What can hang from each mark:
Z_901: Z_462
Z_80: Z_462 Z_974
Z_585: Z_462
Z_600: Z_656
Z_656: Z_654 Z_801
Z_654: Z_656
Z_462: Z_80 Z_525 Z_901
Z_752: Z_654
Z_974: Z_525 Z_585 Z_654 Z_901

Every row comes from one small tree of marks. Brackets hold a mark, then the marks that hang from it, in the order of their numbers. Every link used is in the known rows. Which tree was each row made from?
Known rows:
(Z_974 Z_525 Z_654): [-0.13 -0.01  0.01 -0.06 -0.24 -0.11  0.19 -0.03 -0.06  0.00 -0.05  0.01
 -0.09 -0.06 -0.04  0.09  0.03  0.09  0.07 -0.20 -0.08 -0.06]
(Z_901 (Z_462 Z_80 Z_525)): [ 0.09  0.06 -0.14 -0.11 -0.42 -0.24  0.12  0.17  0.12 -0.11 -0.25  0.08
 -0.27 -0.01  0.42 -0.23  0.02 -0.10 -0.22  0.12  0.34 -0.02]
(Z_901 (Z_462 (Z_80 (Z_974 Z_525 Z_585 (Z_654 (Z_656 Z_801)))))): [-0.05 -0.06 -0.27  0.15 -0.20 -0.38 -0.20  0.01 -0.04  0.23  0.28 -0.11
  0.07 -0.01  0.11 -0.01 -0.08  0.09 -0.12  0.14 -0.03  0.07]
(Z_80 (Z_462 Z_525 Z_901) (Z_974 Z_585 (Z_654 Z_656))): [ 0.00  0.08 -0.15  0.11 -0.02  0.25 -0.04  0.19 -0.16  0.00  0.19  0.02
 -0.01 -0.15 -0.11  0.15 -0.09  0.03  0.32  0.06 -0.10  0.04]
(Z_901 (Z_462 Z_525)): [-0.12  0.11 -0.10 -0.07 -0.21 -0.23  0.13  0.08 -0.08 -0.08 -0.18  0.20
 -0.24 -0.03  0.37 -0.28  0.01 -0.11 -0.12  0.01  0.26 -0.05]
(Z_901 (Z_462 (Z_80 (Z_974 Z_585 (Z_654 Z_656))) Z_525)): [ 0.01  0.07 -0.37  0.10 -0.33 -0.17 -0.06  0.03  0.06  0.01  0.09  0.08
 -0.04 -0.07  0.27  0.05 -0.18  0.05  0.09  0.26  0.06  0.05]
(Z_585 (Z_462 (Z_80 Z_974) Z_525)): [ 0.13  0.12 -0.03  0.00  0.01  0.09  0.17  0.12  0.07 -0.31 -0.26  0.11
 -0.18  0.10  0.17  0.00  0.20 -0.02 -0.07 -0.03  0.01  0.02]
(Z_585 (Z_462 (Z_80 Z_974) Z_525 Z_901)): [ 0.20  0.11  0.13 -0.04  0.10  0.30  0.11  0.20  0.09 -0.29 -0.30  0.00
 -0.19  0.11  0.12  0.03  0.28 -0.13 -0.05 -0.03  0.07  0.00]
(Z_974 Z_525 (Z_585 (Z_462 Z_80)) Z_654 Z_901): [ 0.20 -0.15  0.09 -0.16 -0.19  0.04  0.01 -0.27  0.16  0.17 -0.05 -0.09
  0.13 -0.07 -0.31  0.25 -0.13  0.01  0.08  0.18 -0.01  0.00]
(Z_974 Z_525 Z_901): [ 0.03  0.03  0.20 -0.11 -0.08  0.09  0.19 -0.11  0.06 -0.10 -0.05 -0.10
  0.00 -0.10  0.07 -0.07  0.03 -0.03 -0.06 -0.15  0.11 -0.08]
(Z_462 (Z_80 (Z_974 Z_585 (Z_654 Z_656))) Z_525 Z_901): [ 0.03  0.03 -0.14  0.05 -0.17  0.24 -0.03  0.16  0.07 -0.14 -0.07 -0.11
  0.06  0.04  0.09  0.16 -0.07  0.03  0.16  0.11 -0.02  0.06]
(Z_974 Z_585 Z_654): [-0.22 -0.07 -0.06 -0.05  0.04 -0.15  0.10 -0.18 -0.22 -0.06 -0.04  0.16
 -0.09 -0.01 -0.05  0.01 -0.05  0.03  0.16 -0.07 -0.14  0.03]
(Z_974 Z_525 Z_585 (Z_654 (Z_656 Z_801)) (Z_901 (Z_462 Z_80))): [ 0.04 -0.17 -0.07 -0.03 -0.28 -0.30 -0.22 -0.09  0.22  0.38  0.16 -0.19
  0.23 -0.04 -0.03 -0.10 -0.25  0.01 -0.19  0.22  0.19  0.01]
(Z_752 (Z_654 (Z_656 Z_801))): [-0.33 -0.01  0.09  0.14  0.56 -0.23  0.09  0.22 -0.26 -0.16 -0.16  0.16
  0.15  0.21  0.22 -0.21  0.05  0.02 -0.30 -0.41 -0.13 -0.08]
(Z_656 Z_654 Z_801): [-0.32 -0.05  0.13  0.03  0.29 -0.39  0.00  0.22 -0.39 -0.18 -0.08  0.21
 -0.11  0.44  0.17 -0.47  0.21  0.04 -0.37 -0.37  0.03 -0.09]
(Z_654 Z_656): [-0.30  0.23  0.06 -0.01  0.16 -0.08  0.15  0.06 -0.03 -0.29 -0.14  0.14
 -0.05  0.02  0.23 -0.40  0.04  0.05 -0.13 -0.35  0.03 -0.07]
(Z_462 Z_525 Z_901): [-0.08  0.08  0.13 -0.12 -0.06  0.20  0.18  0.21 -0.06 -0.23 -0.33  0.02
 -0.15  0.09  0.19 -0.15  0.13 -0.13 -0.05 -0.13  0.18 -0.05]
(Z_80 Z_462 (Z_974 Z_525 Z_585 Z_654)): [ 0.05 -0.03 -0.20  0.09 -0.17 -0.05  0.06 -0.07 -0.33  0.08  0.38  0.00
 -0.13 -0.29 -0.20  0.31  0.00  0.11  0.32  0.05 -0.27  0.08]
(Z_600 (Z_656 Z_654 Z_801)): [-0.46 -0.03  0.08  0.06  0.39 -0.30 -0.03  0.27 -0.19 -0.15 -0.13  0.28
 -0.16  0.47  0.09 -0.54  0.11  0.22 -0.44 -0.36 -0.04 -0.02]
(Z_901 (Z_462 (Z_80 (Z_974 Z_525 Z_585 (Z_654 Z_656))))): [ 0.03  0.07 -0.30  0.10 -0.36 -0.23 -0.09 -0.10 -0.01  0.12  0.27 -0.06
 -0.03 -0.17  0.18  0.14 -0.14  0.12  0.07  0.18 -0.05  0.04]
(Z_585 (Z_462 Z_80)): [ 0.02  0.10  0.14 -0.13  0.12 -0.09  0.14  0.01  0.08 -0.24 -0.29  0.14
 -0.20  0.07  0.06 -0.19  0.20 -0.04 -0.20 -0.15  0.03 -0.02]

Write each row's tree:
[-0.26 -0.05  0.14 -0.01  0.17 -0.01 -0.19  0.03 -0.13  0.29 -0.05 -0.04
  0.24  0.14 -0.35 -0.08 -0.05  0.03 -0.08 -0.10 -0.08 -0.02]  (Z_974 Z_525 (Z_585 (Z_462 Z_901)) (Z_654 (Z_656 Z_801)))
[-0.02  0.07  0.04  0.08  0.23  0.20 -0.05 -0.31  0.04  0.10  0.22  0.00
  0.26 -0.11 -0.25  0.21 -0.16  0.11  0.24 -0.01 -0.22 -0.03]  (Z_80 (Z_974 Z_525 (Z_585 Z_462) (Z_654 Z_656) Z_901))
[-0.08 -0.08 -0.10  0.16  0.10 -0.16 -0.22 -0.20  0.00  0.31  0.40 -0.07
  0.20 -0.06 -0.02 -0.02 -0.17  0.02  0.00  0.09 -0.04  0.00]  (Z_80 (Z_974 Z_525 Z_585 (Z_654 (Z_656 Z_801)) (Z_901 Z_462)))
[ 0.24  0.06  0.09  0.04  0.04  0.17  0.14 -0.03 -0.03 -0.11  0.30 -0.10
 -0.12 -0.31 -0.02  0.11  0.13 -0.01  0.12 -0.09 -0.05 -0.02]  (Z_80 Z_462 (Z_974 Z_525 Z_901))
[-0.06  0.05  0.18 -0.14  0.08  0.13  0.00 -0.10 -0.28  0.03 -0.14 -0.01
 -0.03 -0.01 -0.13 -0.02  0.07 -0.09  0.02 -0.01  0.00  0.00]  (Z_974 Z_525 (Z_585 (Z_462 Z_901)))
[ 0.13  0.14  0.12  0.03  0.05  0.24 -0.02  0.10  0.19 -0.04 -0.01 -0.12
  0.01  0.01 -0.11  0.22  0.13  0.07  0.04 -0.15 -0.14 -0.05]  (Z_585 (Z_462 (Z_80 (Z_974 Z_525 (Z_654 Z_656))) Z_901))
[-0.08 -0.05 -0.35  0.15 -0.19 -0.31 -0.17  0.14  0.04  0.13  0.08  0.04
  0.05  0.10  0.18 -0.11 -0.12  0.04 -0.09  0.22  0.08  0.08]  (Z_901 (Z_462 (Z_80 (Z_974 Z_585 (Z_654 (Z_656 Z_801)))) Z_525))
[-0.03  0.04 -0.21  0.11 -0.02  0.03 -0.09 -0.18  0.08  0.09  0.22  0.10
  0.11 -0.12  0.14  0.04 -0.28 -0.01  0.22  0.21  0.05 -0.02]  (Z_80 (Z_974 Z_585 (Z_654 Z_656) (Z_901 (Z_462 Z_525))))
[-0.01 -0.15  0.01 -0.06  0.02 -0.01 -0.13  0.02  0.32  0.18 -0.20  0.01
  0.36  0.20 -0.24 -0.14 -0.23  0.03 -0.15  0.16  0.11  0.02]  (Z_974 (Z_585 (Z_462 Z_80 Z_525)) (Z_654 (Z_656 Z_801)) Z_901)
[ 0.20  0.08  0.10  0.04  0.05  0.20  0.02 -0.11  0.38 -0.02  0.08 -0.11
  0.15 -0.06 -0.14  0.22 -0.02  0.11  0.04 -0.10 -0.12 -0.07]  (Z_585 (Z_462 (Z_80 (Z_974 Z_525 (Z_654 Z_656) Z_901))))
[-0.14 -0.06 -0.01  0.14  0.38  0.14 -0.13 -0.08  0.09  0.12  0.04  0.10
  0.34  0.15 -0.26 -0.04 -0.14  0.03  0.05  0.01 -0.11  0.01]  (Z_80 (Z_974 (Z_585 (Z_462 Z_525)) (Z_654 (Z_656 Z_801)) Z_901))
[ 0.12 -0.06 -0.35  0.05 -0.35 -0.19  0.01 -0.04 -0.04  0.00  0.06  0.08
 -0.19 -0.06  0.22  0.18 -0.08 -0.03  0.14  0.32  0.05  0.07]  (Z_901 (Z_462 (Z_80 (Z_974 Z_585 Z_654)) Z_525))
[ 0.09 -0.04  0.07  0.09  0.23  0.14 -0.06  0.11  0.43  0.00 -0.10  0.00
  0.23  0.21 -0.14 -0.03  0.00  0.04 -0.13 -0.05  0.01 -0.03]  (Z_585 (Z_462 (Z_80 (Z_974 (Z_654 (Z_656 Z_801)) Z_901)) Z_525))
[-0.13  0.06  0.22 -0.12  0.38  0.11  0.00 -0.10 -0.25 -0.10 -0.21  0.14
 -0.11  0.05 -0.08 -0.15  0.14 -0.16  0.01 -0.07 -0.02  0.01]  (Z_974 (Z_585 (Z_462 Z_901)))
[ 0.01 -0.17 -0.15 -0.04 -0.24 -0.23 -0.18  0.04  0.30  0.27 -0.02 -0.03
  0.22  0.07  0.06 -0.20 -0.29 -0.04 -0.19  0.29  0.31  0.02]  (Z_974 Z_585 (Z_654 (Z_656 Z_801)) (Z_901 (Z_462 Z_80 Z_525)))
[ 0.17  0.12  0.11  0.04  0.03  0.23  0.11  0.18 -0.21 -0.14  0.21 -0.12
 -0.26 -0.24  0.03  0.10  0.28 -0.06  0.11 -0.15 -0.07  0.01]  (Z_80 (Z_462 Z_901) (Z_974 Z_525))
[ 0.02 -0.10 -0.05  0.16  0.11  0.04 -0.14 -0.04 -0.07  0.24  0.47 -0.13
  0.23 -0.17 -0.30  0.07 -0.12  0.12  0.12  0.01 -0.17  0.06]  (Z_80 Z_462 (Z_974 Z_525 Z_585 (Z_654 (Z_656 Z_801)) Z_901))
[-0.16 -0.07  0.16  0.02  0.03 -0.04 -0.02  0.01  0.21  0.15  0.05 -0.12
  0.27  0.07 -0.14 -0.14 -0.10  0.08 -0.15 -0.24  0.02 -0.09]  (Z_974 Z_525 (Z_654 (Z_656 Z_801)) Z_901)
[ 0.24 -0.17 -0.07 -0.15 -0.44 -0.19 -0.04 -0.26  0.15  0.25  0.14 -0.13
 -0.02 -0.20  0.02  0.19 -0.20 -0.05  0.04  0.31  0.17  0.00]  (Z_974 Z_525 Z_585 Z_654 (Z_901 (Z_462 Z_80)))
[ 0.21  0.02  0.14 -0.01  0.19  0.16  0.16 -0.09  0.20 -0.38 -0.02 -0.07
 -0.14 -0.04  0.23 -0.02  0.20 -0.08 -0.04 -0.12  0.03  0.00]  (Z_462 (Z_80 (Z_974 Z_901)))
[ 0.17  0.00  0.02 -0.04 -0.15  0.17  0.04  0.01 -0.18 -0.19  0.02 -0.27
 -0.11 -0.06  0.16  0.17  0.17 -0.06  0.04  0.09 -0.02  0.09]  (Z_462 (Z_80 (Z_974 Z_525 Z_585)) Z_901)
[ 0.13  0.07  0.19 -0.19 -0.06  0.21  0.11  0.23  0.15 -0.18 -0.47  0.02
 -0.15  0.14  0.07 -0.10  0.18 -0.14 -0.15 -0.01  0.21 -0.03]  (Z_585 (Z_462 Z_80 Z_525 Z_901))
[ 0.14 -0.04 -0.05  0.06 -0.06  0.16  0.01  0.00 -0.32  0.09  0.34 -0.11
 -0.15 -0.26 -0.23  0.36  0.08  0.00  0.35  0.04 -0.21  0.06]  (Z_80 (Z_462 Z_901) (Z_974 Z_525 Z_585 Z_654))
[-0.02  0.09  0.05  0.00  0.27  0.28  0.03  0.00 -0.26 -0.17 -0.17  0.10
 -0.08  0.07  0.01  0.03  0.14 -0.13  0.15  0.06 -0.04  0.04]  (Z_80 (Z_974 (Z_585 (Z_462 Z_525 Z_901))))
[ 0.03 -0.06  0.11  0.04  0.49  0.15  0.00 -0.39 -0.04 -0.03  0.12  0.17
  0.01 -0.04 -0.25  0.20  0.01 -0.04  0.27 -0.02 -0.26  0.00]  (Z_80 (Z_974 (Z_585 Z_462) Z_654 Z_901))
[ 0.12  0.00  0.15 -0.19 -0.12  0.09  0.00 -0.01 -0.10 -0.01 -0.21 -0.14
 -0.05  0.00 -0.07  0.04  0.09 -0.09 -0.08  0.11  0.08  0.04]  (Z_974 Z_525 (Z_585 (Z_462 Z_80 Z_901)))
[ 0.04  0.01  0.15  0.09  0.20  0.12 -0.13  0.20  0.18  0.07 -0.02 -0.17
  0.08  0.17 -0.18  0.05  0.20  0.05 -0.15 -0.19 -0.13 -0.02]  (Z_585 (Z_462 (Z_80 (Z_974 Z_525 (Z_654 (Z_656 Z_801)))) Z_901))
[-0.06 -0.05  0.14 -0.11  0.02  0.10 -0.01 -0.14 -0.21  0.17 -0.08  0.01
  0.00 -0.01 -0.30  0.20  0.01 -0.03  0.16  0.01 -0.12 -0.01]  (Z_974 Z_525 (Z_585 (Z_462 Z_901)) Z_654)
[ 0.20 -0.17 -0.15 -0.14 -0.42 -0.13 -0.01 -0.13  0.23  0.17 -0.05  0.02
 -0.03 -0.09  0.09  0.10 -0.26 -0.10  0.06  0.40  0.28  0.02]  (Z_974 Z_585 Z_654 (Z_901 (Z_462 Z_80 Z_525)))
